What can hang from each mark:
sadese: bonov
luvum: bonov doma kaga lilo
bonov: luvum sadese turiku
pesam: doma
lilo: luvum
kaga: luvum
doma: luvum
datizil: lilo

Every row comes from one small tree of marks. Brackets hold a mark, then the marks that hang from it, in alphabetical order. Every link used is in the known rows. Which tree was each row made from?
Known rows:
[kaga [luvum [bonov turiku] doma lilo]]: [-0.54  1.38  0.75  0.96  2.58  2.08 -0.50 -1.50  3.26 -0.24  0.50  4.73
  1.60  2.47  2.68  3.34  1.59  2.34  0.85  4.11  3.81 -2.51]
[bonov sadese turiku]: [ 0.21  1.30 -1.61  1.45  0.24  0.09  1.56  2.41  0.20  0.44  1.32 -0.04
  2.07  1.93  0.04  1.06  0.90  0.39  0.03  0.98  1.20 -1.41]
[bonov [luvum doma] sadese turiku]: [ 0.89 -0.04 -0.98 -0.57  0.76  2.28 -0.44  0.36  1.28  0.07 -0.71  2.11
  3.81  3.96  1.81  3.86  1.75  0.33  0.44  2.24  1.99 -0.04]
[doma [luvum kaga]]: [-0.78 -0.09  0.88 -0.69  1.48 -1.05  2.66 -1.19  0.55 -3.17  0.53  1.22
 -2.14  0.33  3.26  0.35 -0.21 -0.18  0.14 -0.60  1.65 -1.28]
[sadese bonov]: [-1.11  1.76  0.49 -0.49  0.82 -0.38 -0.22  0.26  1.34 -1.72  0.55 -1.01
 -0.90  0.45  0.54 -0.50  0.57 -1.40 -1.16 -0.87  1.80 -0.11]
[datizil [lilo [luvum doma]]]: [-2.04  0.03  0.91  0.39  0.85  2.19  1.80 -1.26  0.00 -1.42 -0.54  1.52
 -0.96 -0.16  2.69  4.82 -0.78  1.31 -1.07  2.15  2.18 -2.89]
[doma [luvum lilo]]: [ 0.48  0.75  0.23  0.62  2.33  0.01  2.38  0.02 -0.30 -2.16  0.77  2.94
 -0.60 -1.26  2.90  2.67 -0.12  1.52 -0.34  2.84  0.62 -3.95]
[luvum doma]: [-0.35 -0.22 -0.32 -0.45  0.36  0.98  1.03  0.63  0.44 -1.90 -0.38  0.20
  1.66  1.29  1.53  2.21  0.06 -1.35 -1.18  0.09  2.07 -0.05]
[sadese [bonov turiku]]: [-0.80  3.44  0.95 -0.63  0.23  0.09  0.50  0.32  2.83 -0.13  0.04  0.05
  0.02  1.31 -0.72 -0.32  0.34  0.01 -1.72 -0.02  3.09 -0.06]
[pesam [doma [luvum [bonov sadese] kaga]]]: [-2.74  0.08  0.83 -0.72  2.15 -0.94  1.42 -1.94  0.46 -2.76  1.70  2.11
 -1.68  3.09  5.73 -0.48  1.69 -0.67  1.54 -1.39  2.52  1.33]
[bonov [luvum doma kaga] sadese turiku]: [-0.24 -0.12  0.77 -1.28  1.50  1.54  0.32 -0.86  2.66 -0.96 -0.38  1.19
  3.12  3.90  3.24  3.36  2.93  0.18  0.42  1.32  3.35  1.10]
[pesam [doma luvum]]: [-0.91  0.14  0.48 -0.91 -0.04  1.14  2.64 -0.31 -1.30 -2.22 -0.07  2.83
 -2.59  0.97  3.26  1.28 -1.22  1.15 -1.13 -0.57  1.29 -0.77]
[pesam doma]: [-1.70  0.57  1.08 -0.01 -0.78  1.48  2.31  1.44 -0.36 -1.66  0.31  0.26
 -1.29  0.45  1.65  1.26 -0.16  0.45 -2.29 -0.85  1.93 -0.21]
[luvum kaga]: [-1.52  0.35  1.25  0.20  0.72 -0.80  2.26  0.60  1.24 -2.45  0.93 -1.43
 -0.76  0.00  1.89  0.36  0.80 -0.63 -1.07 -0.93  2.26 -0.72]
[luvum [bonov sadese] kaga lilo]: [-2.01  0.88  1.02  1.78  3.85 -1.71  0.61  0.22  2.31 -1.86  2.99 -0.23
  1.52  0.39  3.96  0.80  3.62 -0.61  1.26  1.53  2.63 -1.35]
[luvum kaga lilo]: [-1.35  1.08  2.48  0.95  2.26 -0.45  2.59  0.55  1.90 -2.66  1.54 -0.37
 -0.11 -1.90  2.47  1.95  1.97  0.98 -1.48  1.34  2.68 -2.25]
[bonov [luvum doma kaga]]: [-0.98 -0.87  1.96 -1.87  1.34  1.50  0.31 -1.63  2.24 -2.87 -1.27  0.89
  0.97  2.10  3.85  3.21  1.61 -0.74 -0.42  0.53  2.89  0.55]
[datizil [lilo luvum]]: [-1.92  0.71  0.64  1.54  0.71  1.22  2.45 -0.30 -0.77 -0.91  0.57  0.74
 -2.75 -1.34  1.61  3.54 -1.23  2.20 -0.86  2.33  0.97 -4.85]
[lilo [luvum bonov]]: [-2.86  0.55 -0.31  0.16  1.20 -0.31 -0.05 -0.79  0.86  0.20 -1.06  1.90
 -1.44  1.48  3.01  1.19 -1.20  0.15  1.81  0.12  1.71 -2.92]
[pesam [doma [luvum bonov kaga lilo]]]: [-3.00  1.65  3.29 -0.51  3.04 -0.26  2.36 -2.65  2.41 -3.21  1.04  3.87
 -2.33  0.35  5.76  1.01  1.33  1.62 -0.05  0.83  3.96 -0.61]
[sadese [bonov luvum]]: [-0.61  1.24  1.13 -1.55  1.20  0.97 -1.57 -1.03  1.76 -1.60 -0.63  0.43
 -0.78  1.26  1.51  1.43  1.09 -0.68 -0.47  0.44  1.20 -0.69]
[kaga [luvum doma lilo]]: [ 0.09 -1.17  0.61  1.07  2.42  2.30  0.23 -0.34  0.25 -2.38  0.46  2.50
  0.62  0.62  3.10  4.36  1.61  1.85 -0.31  3.14  1.82 -2.84]
[datizil [lilo [luvum bonov doma]]]: [-3.00  0.83  0.81  0.49  1.81  1.24  0.54 -2.57  1.36 -0.98 -0.37  2.34
 -0.79  0.94  3.24  3.68 -0.44  0.35  0.32  2.20  2.94 -2.66]

Write each row's tree:
[-4.23  0.43  1.43 -0.50  1.87 -1.21  0.58 -2.03  2.42 -0.88 -0.67  1.08
 -2.26  1.35  4.25  0.46 -0.18  0.04  1.73 -0.80  3.16 -1.68] : [lilo [luvum bonov kaga]]
[-0.33 -0.22 -1.65  1.09  1.66  1.32 -1.49 -0.74  1.43 -0.06  0.99  3.01
  2.36  5.34  2.58  1.87  2.10 -0.02  2.48  1.67  2.66 -0.51] : [kaga [luvum [bonov sadese turiku] doma]]
[ 0.99  0.68  0.13  0.18  2.28  2.65  0.00  0.35  2.04  0.06 -0.21  2.95
  4.61  2.36  2.75  5.56  2.95  1.83  0.14  4.66  2.27 -1.54] : [bonov [luvum doma lilo] sadese turiku]
[-0.40  2.01  3.16  0.01  2.06  1.30  1.98 -0.67  3.81 -0.89 -0.03  2.33
  0.78 -0.16  2.46  3.77  2.15  3.30 -1.06  3.60  3.38 -2.99] : [bonov [luvum kaga lilo] turiku]
[-1.89  1.83  0.16  1.00  1.77 -1.51  0.92  0.20  3.11 -0.22  2.20 -0.03
  1.54  2.95  1.87 -0.65  2.25 -0.66  1.18  0.18  3.35 -0.01] : [luvum [bonov sadese turiku] kaga]
[-2.62  0.52  1.33 -0.84  1.81 -0.53  0.30 -1.58  3.46 -2.55  0.28  0.22
  1.30  2.16  3.54  0.32  1.44 -2.42  0.19 -0.81  4.26  1.44] : [luvum bonov doma kaga]
[-2.04  1.01  0.45 -0.69  0.73  0.32  1.47 -1.60  0.05 -1.79  0.23  3.70
 -2.30  2.10  3.89  0.19 -0.97  0.21  0.33 -0.58  2.11 -0.36] : [pesam [doma [luvum bonov]]]
[ 0.86  1.55  1.48 -0.63  1.59  2.96  0.75 -0.20  3.23 -0.22 -1.44  3.89
  3.28  1.15  2.26  5.60  1.33  2.50 -0.99  4.54  3.20 -2.14] : [bonov [luvum doma lilo] turiku]
[-2.56 -0.93 -1.60 -0.16  2.03  0.18 -1.37 -1.02  0.44 -0.09 -0.96  1.99
  1.78  3.71  4.58  2.39  0.68 -1.50  2.95  0.16  2.07 -0.37] : [lilo [luvum [bonov sadese] doma]]
[-1.95  1.29  0.24 -0.23  1.98 -0.62  0.24 -0.64  3.84 -0.84  1.00  0.70
  3.40  3.96  2.99  0.45  2.88 -1.63  1.02  0.06  4.70  2.03] : [luvum [bonov sadese turiku] doma kaga]
[-1.11 -0.27 -1.85  0.45  1.80 -0.31 -1.14  0.29  0.76 -1.31  1.15  0.38
  3.22  3.36  2.94  1.06  1.83 -3.01  1.44  0.14  1.87  0.84] : [luvum [bonov sadese] doma]
[-2.26  1.35  2.66  0.02  3.25 -0.26  0.86 -1.47  4.17 -2.69  0.80  1.22
  1.94  0.50  4.26  1.93  2.56 -0.89 -0.26  1.45  4.75 -0.18] : [luvum bonov doma kaga lilo]
[-3.12  0.50  2.41  0.89  1.47  0.57  3.16 -1.58  0.70 -2.17  0.87 -0.09
 -3.42 -1.37  2.83  2.96 -0.23  2.12 -0.95  1.31  2.44 -3.76] : [datizil [lilo [luvum kaga]]]
[-2.21  2.69  1.54  0.27  1.02 -0.98  1.70 -0.67  4.17 -0.41  0.88  0.81
  0.19  1.80  1.43 -0.72  0.72 -0.06  0.11 -0.01  4.36 -0.54] : [luvum [bonov turiku] kaga]
[-1.26  0.31  2.48 -0.20  2.59  0.37  1.92 -0.31  2.64 -3.18  0.46  0.35
  1.64 -0.63  3.65  3.13  2.31  0.08 -1.69  1.49  4.00 -0.30] : [luvum doma kaga lilo]
[-1.78  1.78  1.65  0.08  2.29  0.59  1.79 -1.37  0.75 -1.93  0.69  4.64
 -1.65  0.40  4.64  1.74  0.19  1.78  0.09  1.83  2.54 -1.81] : [pesam [doma [luvum bonov lilo]]]
[-2.36  1.91  2.45  1.18  3.10 -1.17  1.31 -0.66  3.27 -2.11  1.85  0.52
  0.08 -0.82  3.27  0.78  2.23  0.02 -0.04  1.29  3.33 -2.08] : [luvum bonov kaga lilo]
[-0.47 -1.22  0.39 -0.12  1.76  0.19  0.09 -0.06  0.56 -2.04  1.12 -0.50
  0.43  1.79  3.52  2.06  2.80 -0.57  0.98  0.39  0.80 -0.87] : [bonov [luvum kaga] sadese]
[-0.23  3.01  1.37 -1.53  0.65  1.41 -0.89 -0.98  3.24  0.18 -1.03  1.66
 -0.04  2.21  0.26  1.45  0.83  0.72 -0.86  1.32  2.47 -0.66] : [sadese [bonov luvum turiku]]
[ 0.72  2.32  1.37  0.54  1.41  2.01  1.28  0.61  2.49  0.36 -0.39  3.05
  1.45  0.01  1.21  4.46  0.96  3.21 -1.08  4.50  1.90 -3.99] : [bonov [luvum lilo] turiku]
[-0.42 -1.21 -0.93  1.83  3.82  1.13 -1.92 -0.90  0.46 -1.67  2.05  2.89
  2.31  2.77  4.51  3.29  3.40  0.23  2.47  3.20  1.75 -2.00] : [kaga [luvum [bonov sadese] doma lilo]]
[ 0.68  0.61 -1.00  0.41  0.58  1.34  0.32  1.08  0.54  0.67  0.39  1.43
  2.19  2.71  1.14  2.88  1.43  1.18  0.66  2.28  0.75 -1.96] : [bonov luvum sadese turiku]
[-0.66  0.69  1.96  0.07  3.13 -0.71  2.94 -1.18  1.24 -3.21  0.95  2.19
 -1.25 -1.22  4.13  1.98  0.93  1.39 -0.08  1.89  2.16 -2.78] : [doma [luvum kaga lilo]]
[-3.22 -1.10  1.51 -1.79  1.24  0.60  1.39 -1.49  1.66 -1.99 -1.99  0.97
 -0.63  1.43  4.53  2.78 -0.08 -0.01  0.14 -0.99  3.83 -0.02] : [lilo [luvum doma kaga]]
[-2.93  1.45  0.83  1.78  1.56  0.42  1.00 -1.63  0.75 -0.35  0.80  1.56
 -2.54 -0.29  2.33  2.46 -0.83  1.20  0.55  2.20  1.66 -4.61] : [datizil [lilo [luvum bonov]]]
[-0.74  1.17 -0.38  1.43  0.90  0.91 -0.28 -0.63  1.81  0.26  0.93  2.90
 -0.84  2.96  0.93  0.63  0.13  1.73  1.69  1.73  2.32 -3.10] : [kaga [luvum [bonov turiku]]]
[-2.02  3.41  2.62  0.85  2.55 -0.69  2.11 -0.61  5.00 -0.56  1.38  1.69
  0.96  0.10  2.15  0.84  1.79  1.46 -0.31  2.41  4.57 -1.96] : [luvum [bonov turiku] kaga lilo]
[-0.51 -1.08  1.76 -0.40  3.44  1.24 -0.04 -0.82  1.77 -2.87  0.52  1.01
  3.08  1.30  5.11  4.78  4.20  0.30  0.32  2.75  2.41 -0.52] : [bonov [luvum doma kaga lilo] sadese]
[-0.64  0.82 -0.25  0.49  1.10  1.81 -0.82 -1.57  2.45 -0.30 -0.09  3.91
  1.02  4.19  2.00  1.83  0.44  0.83  1.24  1.66  3.51 -1.14] : [kaga [luvum [bonov turiku] doma]]
[-1.44 -0.07 -0.55  0.24  3.05 -2.33  0.63 -1.69  0.83 -2.47  1.98  1.55
 -0.47  2.55  4.64 -0.74  1.65 -1.87  2.98 -0.44  1.62 -0.59] : [doma [luvum [bonov sadese] kaga]]
[-1.71  1.44  2.00  0.27  3.94 -1.62  1.66 -2.38  2.69 -2.74  1.28  3.07
 -1.16 -0.29  4.67  0.73  1.22  0.36  1.14  1.90  2.84 -2.61] : [doma [luvum bonov kaga lilo]]
[-0.53  1.51  3.19 -1.30  2.25  2.16  1.39 -1.44  4.46 -1.58 -0.95  3.05
  2.55  1.04  3.46  4.93  2.60  2.52 -1.20  3.70  4.66 -1.02] : [bonov [luvum doma kaga lilo] turiku]
